Each row was made from one path, in order. Every step used is in the known rows, and no mark comes twice. Write each row's path.
Known rows
forap > baso: [ 11.8  -1.4   1.4   4.4  -4.1   7.3  10.5  -7.4   0.8   2.0  -8.0   1.2
 -13.2   1.3  14.3   0.9  21.0  -0.1  -9.5   2.8 -10.6  23.6   7.3]
zozu > sudo > forap: [ 46.8   3.6  11.3 -16.0  -6.5   0.8 -13.9 -57.3   0.3  -7.9  23.4 -22.6
  -1.5  -0.8  -5.5  20.9   3.0   9.8  10.0   0.6  28.8 -12.2  -4.9]
ligi > sudo: [-11.1   1.5  -5.0   2.5  30.9  -5.2   2.2  29.2  -2.6   6.3  -9.0  -3.5
   3.5   6.4   3.6   9.2  -0.6   2.5  12.1  -6.7  -4.5   1.9  -3.6]
ribidu > korator > sudo: [-23.7  -3.3   3.2  17.2  -7.7  37.4   8.8   9.5   0.6 -14.7   4.5 -11.5
   2.0 -15.3 -10.4   9.9  -2.6   0.7 -13.8  11.1  -2.0   0.0   1.5]
sudo > korator > baso: [-22.9  -1.1   3.4   4.2   5.6  -0.1 -12.2   2.1   0.4  18.7  -0.6  27.3
 -15.3  -0.1  22.8   5.2  14.3  -7.8 -11.2   2.8  19.5   8.5  -7.0]
baso > korator: [ 12.8  -1.1   3.0   5.7  -5.8   5.4  -3.5   0.3  -2.2   9.2   4.3   7.8
   0.1  18.2  24.7 -11.6  -5.3  14.8   1.1  -2.1   4.8 -14.4   2.0]
ligi > baso > korator > sudo > forap: [  1.0   1.7   5.9  -7.2   6.5  27.9   1.8 -11.8  -6.4  -3.9  -4.5  -3.7
 -17.0  13.4  25.5   3.0  15.6  16.5 -15.9   5.1  16.2 -45.0   1.8]
ligi > sudo > zozu > ribidu: [-21.2  19.1  -7.6 -24.6  27.3  -1.1 -12.5  26.2   2.8  -2.3 -16.9  -1.2
  -4.1  -0.7  -9.0  21.7  11.1  13.8  42.6  -4.9 -10.2  -6.4 -15.7]
ribidu > korator > baso: [-16.6  -2.0   5.0   3.0  -7.0  22.1  -6.0   8.4   3.6  30.6   2.0  -3.0
 -15.1 -19.3 -14.1   7.1  -1.5  -3.6  -2.6   6.2  20.8  13.0  -8.6]
zozu > ribidu > korator: [ 24.3   9.0  -1.7  13.4 -18.2  22.9  -8.6  19.9   7.0  10.2   4.1 -11.3
  -3.7 -14.4 -25.0  15.2  -9.1  11.9  -6.9   6.6   2.0   9.7  -7.6]
zozu > sudo > forap > baso > korator: [ 68.9   0.8  14.6  -5.3 -11.4  12.3  -9.3 -62.6  -0.4   5.0  20.5 -15.2
 -16.3  17.9  34.1  14.3  13.5  25.7   4.9   0.9  23.2  -4.4   3.9]
baso > zozu: [  7.4  -0.8  -8.9  -8.8  -0.7   0.7  -2.0   0.7  -1.3  -6.1   7.5   8.6
   0.6  -5.7   4.4  -3.5  -8.7  -1.9  -5.2  -3.5  29.3 -38.9   2.1]
ribidu > korator > sudo > forap: [ 16.8  -2.6  11.2  -6.3  -7.2  41.5   4.4  -7.9  -0.7 -24.0  24.5 -27.6
  -1.8 -21.7 -17.1  21.9  22.1   1.7  -3.3  14.2   2.1 -12.6   0.9]
ligi > baso > zozu > ribidu: [  1.8  13.2 -16.1  -4.6  -4.1   5.6 -11.0  16.6   1.3  17.5 -20.3   7.3
 -18.0  -4.3  -1.0   6.2 -21.1   9.0 -23.7  -3.4  40.7 -51.4  -3.9]
forap > baso > korator > sudo > ligi: [-11.4   3.3   4.7  41.5  13.9  29.6  -0.2 -20.4  -4.1 -20.3  -4.1 -17.0
 -14.3   9.3  43.3  15.5 -10.2  14.6  -5.8   9.3 -14.7   9.7  13.9]
korator > baso: [-26.1   4.6  -1.1  -8.9   7.5   6.9  -5.8  -0.8  -1.1  22.4  -0.3   2.7
 -14.0  -3.9  -1.8   3.4  -2.4  -4.8   9.0  -1.5  19.9  13.8  -9.4]
ligi > baso > zozu: [-11.4  -1.7 -10.1  -4.6   4.9  -1.2  -1.0   6.5  -0.9  10.0 -24.4  13.3
 -15.4  -6.5   8.4  -7.2  -9.3  -1.4 -30.2  -1.9  38.8 -61.4   3.9]
sudo > forap: [ 41.4   0.2   9.1 -21.9   1.3   3.7  -4.6 -18.4  -2.0  -9.3  17.9 -14.4
  -3.6  -7.6  -5.1  12.8  23.5  -0.2  10.1   3.4   8.0 -11.5  -1.4]
forap > baso > zozu > ribidu > korator > sudo: [  6.3   9.6 -12.0  12.5 -18.8  51.1   5.6   7.4   3.9 -12.0   5.7  -8.0
 -12.3 -20.7  -1.2  19.6   1.0   8.8 -19.5   8.7  17.2  -9.5   3.7]
korator > sudo: [-32.6   3.3  -3.7   4.8   3.3  19.9   7.7  -5.2  -2.6 -20.0   2.9  -2.8
   3.3   0.9   5.0   4.3  -0.5   0.4   0.1   2.8  -3.7   0.7   0.2]
ribidu > korator > baso > zozu: [-12.0  -2.1  -4.4  -6.4  -6.1  22.4  -5.8   9.3   2.5  23.2   6.8   3.0
 -14.5 -25.9  -9.8   4.5 -12.1  -5.6  -7.9   2.6  50.4 -27.2  -6.8]

Which path is each row?
[-40.3   1.1  -1.9  14.6   4.0  24.7   5.3  10.9  -3.4   5.1 -23.9  10.4
 -13.1  20.1  29.8  -7.9  -7.9  16.4 -26.0   1.0  10.0 -33.5   3.1]
ligi > baso > korator > sudo
[ -9.9   0.9  -4.9  24.4  16.6  -4.3 -13.8  -8.3  -2.3  -1.5 -29.1  -6.2
 -19.3 -18.2  10.4  14.1 -32.8  -2.3 -29.9   4.2  34.3 -59.6   8.2]
sudo > ligi > baso > zozu
[ 12.7   9.7  -5.4  35.7   0.8  19.9 -23.6   7.1   3.9   9.5 -26.1 -18.7
 -23.2 -32.1 -11.5  28.3 -44.0   9.2 -38.2  11.0  36.5 -51.4   0.8]
sudo > ligi > baso > zozu > ribidu > korator
[-20.9   4.1   4.0  39.2  17.0  22.7 -10.2 -13.9  -5.0 -22.5   1.0 -16.3
  -0.5   7.0  31.2  15.2 -30.9  13.5   2.1   7.1  -3.1 -14.0   6.7]
baso > korator > sudo > ligi
[-20.8   2.8  -8.8 -16.9   6.2   6.3  -6.8  -2.3  -1.2  18.3   6.0  12.8
 -13.0 -10.7   3.3   1.2 -13.5  -6.3   5.3  -5.6  50.3 -25.0  -7.4]
korator > baso > zozu
[ 16.6  -2.2  -8.2  -6.3  -4.0   6.7   7.1  -6.6   0.1  -2.3  -1.5   7.4
 -12.7  -4.2  17.5  -1.0  12.5  -1.6 -11.9   0.4  20.9 -15.6  10.1]
forap > baso > zozu
[-20.3   1.6   7.5  41.1   6.0  33.9  -5.3  -7.7   1.2 -28.6  -2.8 -34.4
  -2.4 -26.4  -9.2  29.0 -23.6  -1.3 -11.0  16.6 -10.4  -1.5   6.4]
ribidu > korator > sudo > ligi
[ 61.9  13.7  -9.1 -21.2  24.9  12.3  -4.4  13.5  -0.6   0.4  11.4 -18.5
 -14.4  -2.1   8.4  31.3  24.6  12.1  14.4  -3.8  23.8 -17.4  -4.3]
ligi > sudo > forap > baso > zozu > ribidu
[  0.4  13.4  -0.7   6.7 -14.2  28.5 -15.1  19.0   7.1  33.1   3.8  -9.6
 -17.4 -18.1 -23.0  17.9 -11.0   6.4   2.5   5.2  22.4  22.7 -17.3]
zozu > ribidu > korator > baso
[ 15.3  -2.1   1.0   7.0 -11.7  -9.9 -17.0 -37.3   1.0  -6.2   9.4  24.4
   1.6   3.0  30.1   7.3 -15.4   3.7 -23.4  -1.2  52.0 -48.7   1.2]
baso > zozu > sudo > korator
[-56.2   5.9   1.2 -28.5   5.3  17.3   4.7 -18.5  -0.1 -31.1  -9.6   2.1
  -2.2  -9.0  -2.5   8.5  23.4   0.6  22.3   5.0 -12.4 -18.4  -2.3]
korator > sudo > zozu
[ -5.5   3.6   6.1  28.8  -0.3  16.9 -28.4 -45.1   3.7  13.9   4.7 -22.8
 -16.7 -33.6  -6.5  35.5 -56.1   2.5  -5.3   5.7  68.3 -27.5  -5.7]
ribidu > korator > baso > zozu > sudo > ligi
[ 49.4  -1.7   9.1 -16.7   0.3   9.3   4.4 -26.8  -0.1  -7.2  12.7 -16.7
 -17.4  -5.9   7.6  14.8  43.7   1.0   1.7   7.1  -3.6  10.6   6.7]
sudo > forap > baso
[ 50.8   3.3   4.0 -23.6  -8.3   1.3 -15.8 -58.7  -1.5 -11.0  27.1 -13.6
  -1.6  -9.9  -0.9  16.7  -7.4   9.0   3.8  -1.6  57.1 -54.8  -2.8]
baso > zozu > sudo > forap
[-19.9  18.1  -2.1 -17.4  -8.4  36.3   0.2 -10.8   0.8 -16.8 -10.9   7.9
 -18.1  12.6  27.0   7.7  25.7  26.4  22.8   5.4 -13.2   0.3  -1.3]
forap > baso > korator > sudo > zozu > ribidu
[-19.1   3.8   8.9  10.0  -2.3  -4.5 -21.8 -37.3   2.8  21.9   3.8  21.1
 -13.6   5.8  25.5  13.2  -9.5   0.6  -9.6   0.7  42.6   8.8 -10.1]
zozu > sudo > korator > baso
[-27.5  15.6   1.6 -26.0  -8.2  27.1 -18.8   4.7   8.1  20.3  -8.2   1.7
 -22.4 -25.8 -29.4  20.6   9.3   8.3  26.0   7.6  15.1   3.3 -19.6]
sudo > zozu > ribidu > korator > baso
[ -7.0   1.7  -5.4   2.0  -5.9  -3.1  -9.4 -30.2   0.5  14.3 -20.4   7.0
 -14.8  -1.9   8.1   2.0 -32.5   8.0 -32.0  -6.0  61.7 -61.7   0.7]
ligi > baso > zozu > sudo
[ -2.6  14.3  -9.1  -2.7   0.5   7.0 -23.8  10.4   2.1  18.8   8.7  29.8
 -16.0  -3.3  18.9  14.1  -4.7  -0.1 -10.0  -0.8  52.7 -24.5 -12.3]
sudo > korator > baso > zozu > ribidu
[ -5.7  -2.4   0.4  14.6  -5.2  -9.7 -15.9 -28.7  -0.1   9.3 -21.1  29.8
 -15.5   1.2  33.6   3.3 -16.2   4.5 -50.1  -0.7  60.6 -67.2   2.3]
ligi > baso > zozu > sudo > korator
[-30.5   7.5   1.7  31.9  19.5  17.5  -5.9 -17.3  -3.3 -34.0  -1.9 -24.3
  -1.5 -10.4   6.1  24.7 -22.3  -0.3   0.5   8.4  -8.1   0.2   5.1]
korator > sudo > ligi
[ -7.9   1.3  -0.4   0.8 -18.1  18.0 -14.9 -29.5   5.3  26.7  11.5  -2.0
 -12.6 -21.6  -8.5  13.6 -34.7   3.2  -7.1  -0.1  73.1 -26.3  -9.7]
ribidu > korator > baso > zozu > sudo
[ 45.3  -1.1  -4.1 -25.8  29.6   4.7   4.9   1.3  -3.5  -6.4   6.4 -12.7
 -11.4  -5.4  17.3  18.6  33.3   2.6   9.8  -3.7  20.5 -26.6   5.2]
ligi > sudo > forap > baso > zozu
[-66.1   5.2   1.6 -18.0   3.6  22.3   2.3  -3.9  -2.6  -5.5 -36.3  19.1
 -19.1  10.7  25.2  -7.5  13.7  16.4  -2.8   4.4   4.0 -52.8  -0.9]
ligi > baso > korator > sudo > zozu
[  9.4   3.2  -4.2  -3.0 -11.6  -2.2 -10.7 -39.5   0.6  -2.4   8.8   0.4
   2.2  -1.3   6.2   6.4 -29.9   6.9  -4.3  -5.7  52.0 -43.9  -1.0]
baso > zozu > sudo
[ 74.7  12.6  -4.7 -26.6  -6.1  15.9  -8.4 -15.2   0.5  -8.1  21.6 -11.9
 -18.5 -10.6   3.3  22.1  24.7  10.3   2.4   3.4  28.0 -20.2  -0.1]
sudo > forap > baso > zozu > ribidu
[ -6.6  15.9   2.5  44.7  -1.0  39.5 -14.6   2.1   3.0 -23.2   3.2 -40.0
  -4.3 -25.1 -17.5  40.2 -35.4   9.6  -6.4  15.4  -7.8   9.2  -1.6]
zozu > ribidu > korator > sudo > ligi
[-37.0   1.0   0.6   5.9  36.5  -6.9 -10.4  33.6  -2.0  25.6  -8.3  22.2
 -11.2   8.9  27.1  12.5  10.7  -5.3   1.5  -3.8  14.4  12.6  -9.8]
ligi > sudo > korator > baso
[ 24.7  -4.1   3.1  12.3 -12.3  -4.1  -8.9 -41.3   1.9  -3.9   3.4  25.3
 -12.7   3.9  46.0   9.5   5.2   2.4 -32.0   2.0  41.0 -22.6   9.5]
forap > baso > zozu > sudo > korator
[-29.5  20.0 -13.2  31.0  17.0  22.4 -16.6  -0.5  -1.4 -16.4 -23.1 -16.2
 -19.0 -12.5   4.3  28.6 -43.1   8.7 -25.8   6.4  30.0 -50.9   0.2]
korator > sudo > ligi > baso > zozu > ribidu
[-23.1   1.3   1.4   9.1   0.0  25.2   5.0   1.6  -4.3  -9.2   8.0   3.6
   3.8  19.2  26.5  -6.1  -6.0  15.0   1.3   0.8   1.6 -16.5   1.6]
baso > korator > sudo
